Each row comes from the steps of one path. Every step used is in the known rows, and no mark comes twice. Write the path behind each row, first mark first.
Known rows:
poked, tenek, zito: [ 1.24 -0.95 -1.61 -0.43  3.66 -1.79  0.04 -2.30 -0.85 -1.14  3.60  0.55
  1.20 -1.30 -0.28  0.66 -1.05  2.62  1.21 -1.26  0.83 -0.23  0.42]
gezaf, gevu, zito, migon, poked: [-2.96  0.24  0.29 -1.69  1.78 -4.68 -0.78 -3.72 -0.83  1.36  0.53  3.40
 -2.13 -0.09 -0.30  2.11 -2.03  3.84  1.88 -0.86 -6.48  2.59  0.13]
migon, zito, tenek: [ 1.71  0.91 -1.02 -0.52 -0.18  0.75 -2.07 -0.76  0.42  1.03 -0.86  0.32
  1.61  0.89 -2.07  4.68 -0.96  2.14  1.07  1.25 -0.96 -4.15 -0.67]
gevu, zito, tenek, poked, migon: [ 2.73 -0.12  2.97 -1.86 -0.16 -3.46 -1.67 -3.37  0.40 -3.75  1.99  0.08
  1.41 -0.92  0.66  3.95 -2.02  1.36 -0.04  0.60 -3.64  0.26  0.86]
poked, tenek: [ 2.16 -1.48 -1.78  0.14  1.27 -1.22 -0.73 -2.17 -0.73 -1.57  1.31 -1.00
  2.26 -1.96 -1.17  0.39 -0.91  2.77  1.02  0.36  1.39 -0.28 -0.72]
poked, migon, zito: [ 0.16  2.50 -2.14 -0.62  1.95 -1.49 -1.04  0.92  0.93  0.66 -2.02  1.18
  0.80 -1.27  1.25  3.05 -0.47  1.73 -0.21  0.98 -2.61 -0.69  0.17]
bere, migon, zito, tenek: [ 0.93  1.56 -0.04  1.16 -1.14  1.13 -1.13 -0.39 -0.84  2.43 -2.56 -1.02
  1.47  0.33 -0.81  3.54 -3.20  3.42  2.00  0.18 -1.19 -2.75  0.82]
tenek, bere: [ 1.48 -1.38 -2.76 -1.83  1.21 -0.81 -0.16 -0.85 -2.45 -1.48 -0.14  0.92
  2.64 -1.65 -3.23  1.26 -0.59 -0.62  2.55 -2.68  1.96 -0.77 -1.69]
gezaf, gevu, zito: [-0.94 -1.09  1.04 -1.81  2.59 -5.89 -2.54 -3.80 -0.94  1.28  0.49  1.85
 -0.42 -1.46 -1.55  3.03 -1.42  2.02  2.56 -1.64 -4.37  0.98  1.11]
zito, tenek, poked: [ 2.63 -2.21  1.67 -0.62 -1.57 -0.95 -1.55 -1.86 -0.40 -2.68  0.60 -0.46
  1.69  0.37 -2.73  3.73 -1.90  0.78  1.85 -0.25 -0.80 -2.93 -1.48]
zito, gevu, gezaf: [ 2.07  1.16 -2.22 -1.32  1.06 -1.14 -2.57 -0.47 -0.26 -0.09 -2.97 -0.02
  1.33  0.68  1.06  0.40 -1.11  1.41  0.28  0.08  0.22 -0.52  1.48]
bere, migon, poked: [-2.74 -0.49 -1.17  0.94  0.79 -0.09 -1.19  0.66 -2.52  1.39 -2.90  0.76
 -0.47 -0.64 -0.24  0.48 -2.89  3.42  2.38 -0.49 -0.11  1.50  0.11]
gevu, gezaf: [ 1.48 -0.56 -0.83 -1.75  1.81 -1.77 -2.01  0.10 -1.25 -0.28 -2.48  2.02
  2.53 -0.50 -0.63  1.01 -2.11  1.07  1.50 -2.19  1.51 -0.80  2.38]
bere, tenek: [ 1.26  0.60 -0.51 -0.34 -1.36 -0.97 -1.66 -2.60  0.74 -0.77  0.46  0.29
  2.07 -0.75 -0.19  2.16 -1.05  0.53  3.46 -0.88 -0.53  0.10 -1.26]
poked, tenek, bere, migon, zito: [ 1.13 -0.25 -2.12 -1.21  0.90 -0.73  2.29 -0.70 -1.39  1.50 -1.34 -1.37
  3.07 -3.55 -0.65  1.99 -2.46  4.81  3.14 -2.48  1.94 -0.28  0.15]
zito, migon, poked: [-1.07  0.39 -2.21  0.87  0.56 -0.14 -0.27 -0.50 -0.93 -0.41 -0.83  2.15
 -0.68  0.67 -0.87  0.24 -1.38  2.07  1.18  0.06 -2.05  0.53 -1.78]
gevu, zito, migon, poked: [-1.27 -0.02  0.13  0.25  2.13 -2.19 -0.92 -2.06 -0.17  0.36  0.17  2.93
 -0.95  0.43 -0.24  1.43 -2.02  2.76  1.84 -0.02 -3.27  1.93 -0.37]
migon, poked: [-1.95 -1.09 -2.05 -0.57  1.91 -0.41 -2.54  0.45 -0.98 -0.13 -1.44  2.07
 -0.19  0.03 -1.63  1.42 -0.90  2.11  1.48  0.76  0.02  0.04 -1.57]
gezaf, gevu: [-0.74 -0.83 -1.17 -1.29  0.91 -3.58 -1.79 -2.13 -1.76  0.77 -0.48  1.15
 -0.10 -1.17 -2.31  1.87 -1.03  1.47  2.27 -1.43 -3.21 -0.26 -0.40]
poked, migon: [ 1.54  1.49 -2.24 -0.04  1.30 -1.58 -1.32 -0.79 -0.95 -2.06 -0.59  0.71
  1.21 -1.45  0.90  0.43 -0.63  0.23 -0.80  0.52 -1.71  0.85 -0.08]
gevu, zito: [ 0.63 -1.45  0.82  0.19  2.81 -3.10 -2.91 -2.65 -0.43  0.13  0.40  1.36
  0.78 -1.07 -1.40  2.23 -1.77  0.99  2.26 -0.64 -1.18  0.40  0.81]
bere, migon, poked, tenek: [-1.37 -1.15 -1.39  0.30  0.55 -0.36 -0.10 -0.64 -2.05  0.31 -0.90 -1.05
  0.70 -1.86  0.69 -0.51 -2.85  5.91  1.52  0.26  1.07  2.09  0.38]
bere, migon, zito, gevu, gezaf: [ 0.14  2.65 -1.43 -0.23  0.65 -0.61 -1.29  1.34  0.48  4.03 -6.38 -0.57
  0.51  0.28  2.70  1.92 -3.04  4.30  1.82 -0.51 -0.71 -0.75  3.25]

Write each row's path:
[-1.59 -0.28  0.04 -2.31  1.74 -5.01  0.53 -5.08 -0.44  0.34  2.66  1.45
 -1.03 -1.41  0.54  1.32 -1.90  6.42  1.29 -0.16 -5.14  3.13  0.22] => gezaf, gevu, zito, migon, poked, tenek
[ 1.11  1.63 -2.09 -1.93  3.33 -1.50 -1.76 -0.47 -0.37  0.24 -0.72  1.60
  0.50  1.29  1.88  0.52 -1.18  1.48  0.71 -1.23 -0.01 -0.58  2.41] => tenek, zito, gevu, gezaf
[ 1.36  4.62 -3.09 -2.50  1.84 -1.48 -1.65  1.11  1.95  1.02 -4.43  0.49
  1.20  0.02  4.20  2.20 -0.68  2.90 -1.58  1.51 -2.24 -0.66  2.39] => poked, migon, zito, gevu, gezaf
[ 1.96  3.46 -1.85 -1.22 -0.26  0.13 -1.62 -0.45  0.53 -0.87 -0.49  0.12
  1.89  0.13  0.66  3.73 -0.82  1.82 -1.39  2.21 -2.62 -2.39 -0.02] => poked, migon, zito, tenek
[ 0.14  1.82  1.19 -2.24 -1.61 -3.16  0.06 -0.80  4.25 -0.82 -0.82  0.42
  1.32 -2.02  3.27  5.67 -1.32  2.30  2.95 -0.43 -4.20 -0.19 -0.77] => bere, tenek, poked, migon, zito
[ 2.41 -2.51  3.70 -1.37 -0.17 -3.13 -2.37 -3.76  0.37 -2.18  1.56  0.18
  1.08  0.12 -2.12  4.80 -2.56  1.41  2.38 -0.38 -1.97 -1.44 -0.05] => gevu, zito, tenek, poked
[-0.06 -2.05 -3.66 -3.44  1.47 -0.63  0.66 -1.19 -1.98 -2.29  1.35  0.48
  2.30 -2.33 -2.18  0.55 -0.30  3.41  1.40 -0.51  3.20  0.83 -2.35] => migon, poked, tenek, bere
[ 0.62  0.18  1.13 -3.51 -0.90 -3.33 -0.13 -4.96 -4.22  0.24  1.14 -0.07
  1.83 -1.66 -2.28  2.60 -3.18  2.86  3.19 -3.46 -2.65  1.17  1.46] => gezaf, gevu, zito, tenek, bere, migon
[ 2.24 -1.35 -2.34 -0.78 -0.09 -0.71  2.24 -1.87 -3.52 -1.24  0.31 -1.87
  3.57 -3.41 -1.27 -0.66 -2.63  3.41  2.74 -2.80  2.93  1.35 -0.03] => poked, tenek, bere, migon
[ 1.12 -0.04  3.42 -4.09 -0.28 -6.10 -1.38 -4.73 -0.10 -2.79  2.27  0.48
  0.31 -1.36  0.32  4.79 -1.99  2.41  0.36 -0.22 -6.79  0.97  1.04] => gezaf, gevu, zito, tenek, poked, migon
[ 1.46  3.95  0.39 -4.31 -1.77 -3.27 -0.17 -0.52  5.05 -0.56 -3.18 -0.37
  1.45 -0.64  6.08  4.85 -1.08  3.31  1.32  0.41 -3.86  0.07  1.50] => bere, tenek, poked, migon, zito, gevu, gezaf
[ 0.67  2.68 -1.83 -0.46  0.03 -0.64 -1.27 -3.46  1.69 -0.51  2.24 -0.02
 -0.03  1.22  2.48  1.67 -0.28  1.12  2.51  0.05 -1.97  0.32 -1.11] => bere, tenek, zito, gevu
[ 0.73 -0.62 -2.00 -0.19  0.22 -0.49  0.69 -0.43 -4.13 -0.11 -1.93 -0.12
  2.24 -2.40 -1.87  0.06 -2.68  0.72  3.57 -3.64  1.75  0.96 -0.21] => tenek, bere, migon
[-0.34  0.35 -1.88 -0.67  0.80 -0.50  1.14  0.79 -1.68  2.59 -3.31  0.27
  1.96 -2.17 -1.60  2.50 -2.46  2.26  3.85 -3.31  0.66 -1.00 -0.19] => tenek, bere, migon, zito
[ 0.13  0.01 -2.60  0.35  0.52 -0.29  0.95 -1.71 -0.55 -1.29  1.13  0.62
  0.55 -0.55  0.18 -0.51 -1.23  4.60  0.40  0.82 -0.63  1.22 -1.53] => zito, migon, poked, tenek
[ 3.03 -1.91 -3.04 -2.41  0.95 -1.29  1.10 -2.23 -2.06 -2.66  2.00 -0.63
  3.66 -3.13 -2.53  0.38 -0.36  1.94  1.69 -1.82  3.25 -0.15 -1.65] => poked, tenek, bere
[ 2.02  1.89 -2.90 -3.39  0.52 -0.90  1.87 -0.35 -0.54  1.78 -3.67 -1.85
  3.27 -2.16  2.21  1.04 -2.45  5.95  1.39 -1.77  2.41 -0.07  2.55] => poked, tenek, bere, migon, zito, gevu, gezaf
[ 0.78 -0.55  2.33  0.41 -1.72 -0.36 -0.44 -0.14  0.46  1.64 -2.72 -1.33
  1.10 -0.22 -0.86  5.27 -3.93  3.59  3.26 -1.05 -1.98 -3.16  0.33] => bere, migon, zito, tenek, poked
[ 2.26  0.64 -2.36 -2.78 -0.63  0.77 -0.57 -0.82 -0.82 -0.13 -0.21  0.63
  3.11 -0.29 -3.62  4.44 -0.71  1.24  1.68 -0.91  1.27 -4.04 -1.76] => migon, zito, tenek, bere
[ 0.92  3.46 -0.15 -1.69 -2.15 -2.59 -0.22 -1.72  5.00 -0.63 -1.52 -1.44
  0.13 -0.58  4.80  5.10 -0.30  2.56  1.63  1.73 -5.36  0.01 -1.40] => bere, tenek, poked, migon, zito, gevu
[ 2.22  0.39 -1.80  1.03  2.31 -1.28  2.25 -3.01 -0.59 -1.35  3.88  0.93
  0.85 -0.43  0.70 -0.53 -1.56  2.89  1.18 -1.46 -1.27  0.37  0.14] => poked, tenek, zito, migon
[ 1.40  0.86  1.13 -1.79 -2.21 -3.14  0.10 -2.17  2.10 -3.59  0.74 -0.13
  1.91 -2.12  2.67  3.10 -1.45  0.65  2.35 -0.78 -3.27  1.69 -1.00] => bere, tenek, poked, migon
[ 2.99  0.36  0.92 -1.41 -1.63 -1.37 -0.78 -1.73 -0.32 -4.26  0.89 -0.75
  1.84 -0.55  0.13  2.86 -1.34  0.62 -0.60  0.74 -2.66 -1.04 -0.68] => zito, tenek, poked, migon
[-2.18  0.96 -2.06  0.27  2.95 -0.55  0.60 -0.30 -1.05  0.10  1.47  3.75
 -1.66  1.29  0.29  0.54 -1.52  1.94  1.69 -1.25 -2.46  0.69 -1.07] => tenek, zito, migon, poked
[ 0.56  1.81 -0.98 -0.62  0.58 -2.74 -0.70  0.32  3.08 -0.12 -2.78 -1.13
 -0.88 -0.68  2.86  4.01 -0.48  2.18  0.03  2.07 -4.52 -1.01 -1.24] => tenek, poked, migon, zito, gevu
[-1.60 -1.09 -2.16 -1.63  3.96 -0.98 -0.27 -1.12 -0.82 -0.59  3.19  1.75
 -0.24 -0.67  0.27  0.60 -0.92  4.42  0.96  0.09  0.87  0.83 -0.41] => migon, poked, tenek, zito
[-1.92  2.58 -1.17 -0.70 -0.01 -0.25  0.83 -2.11  0.94 -0.35  2.95  3.43
 -0.56  1.46  2.20  1.55 -1.44  2.25  3.21 -1.49 -2.97  1.65 -1.56] => bere, tenek, zito, migon, poked
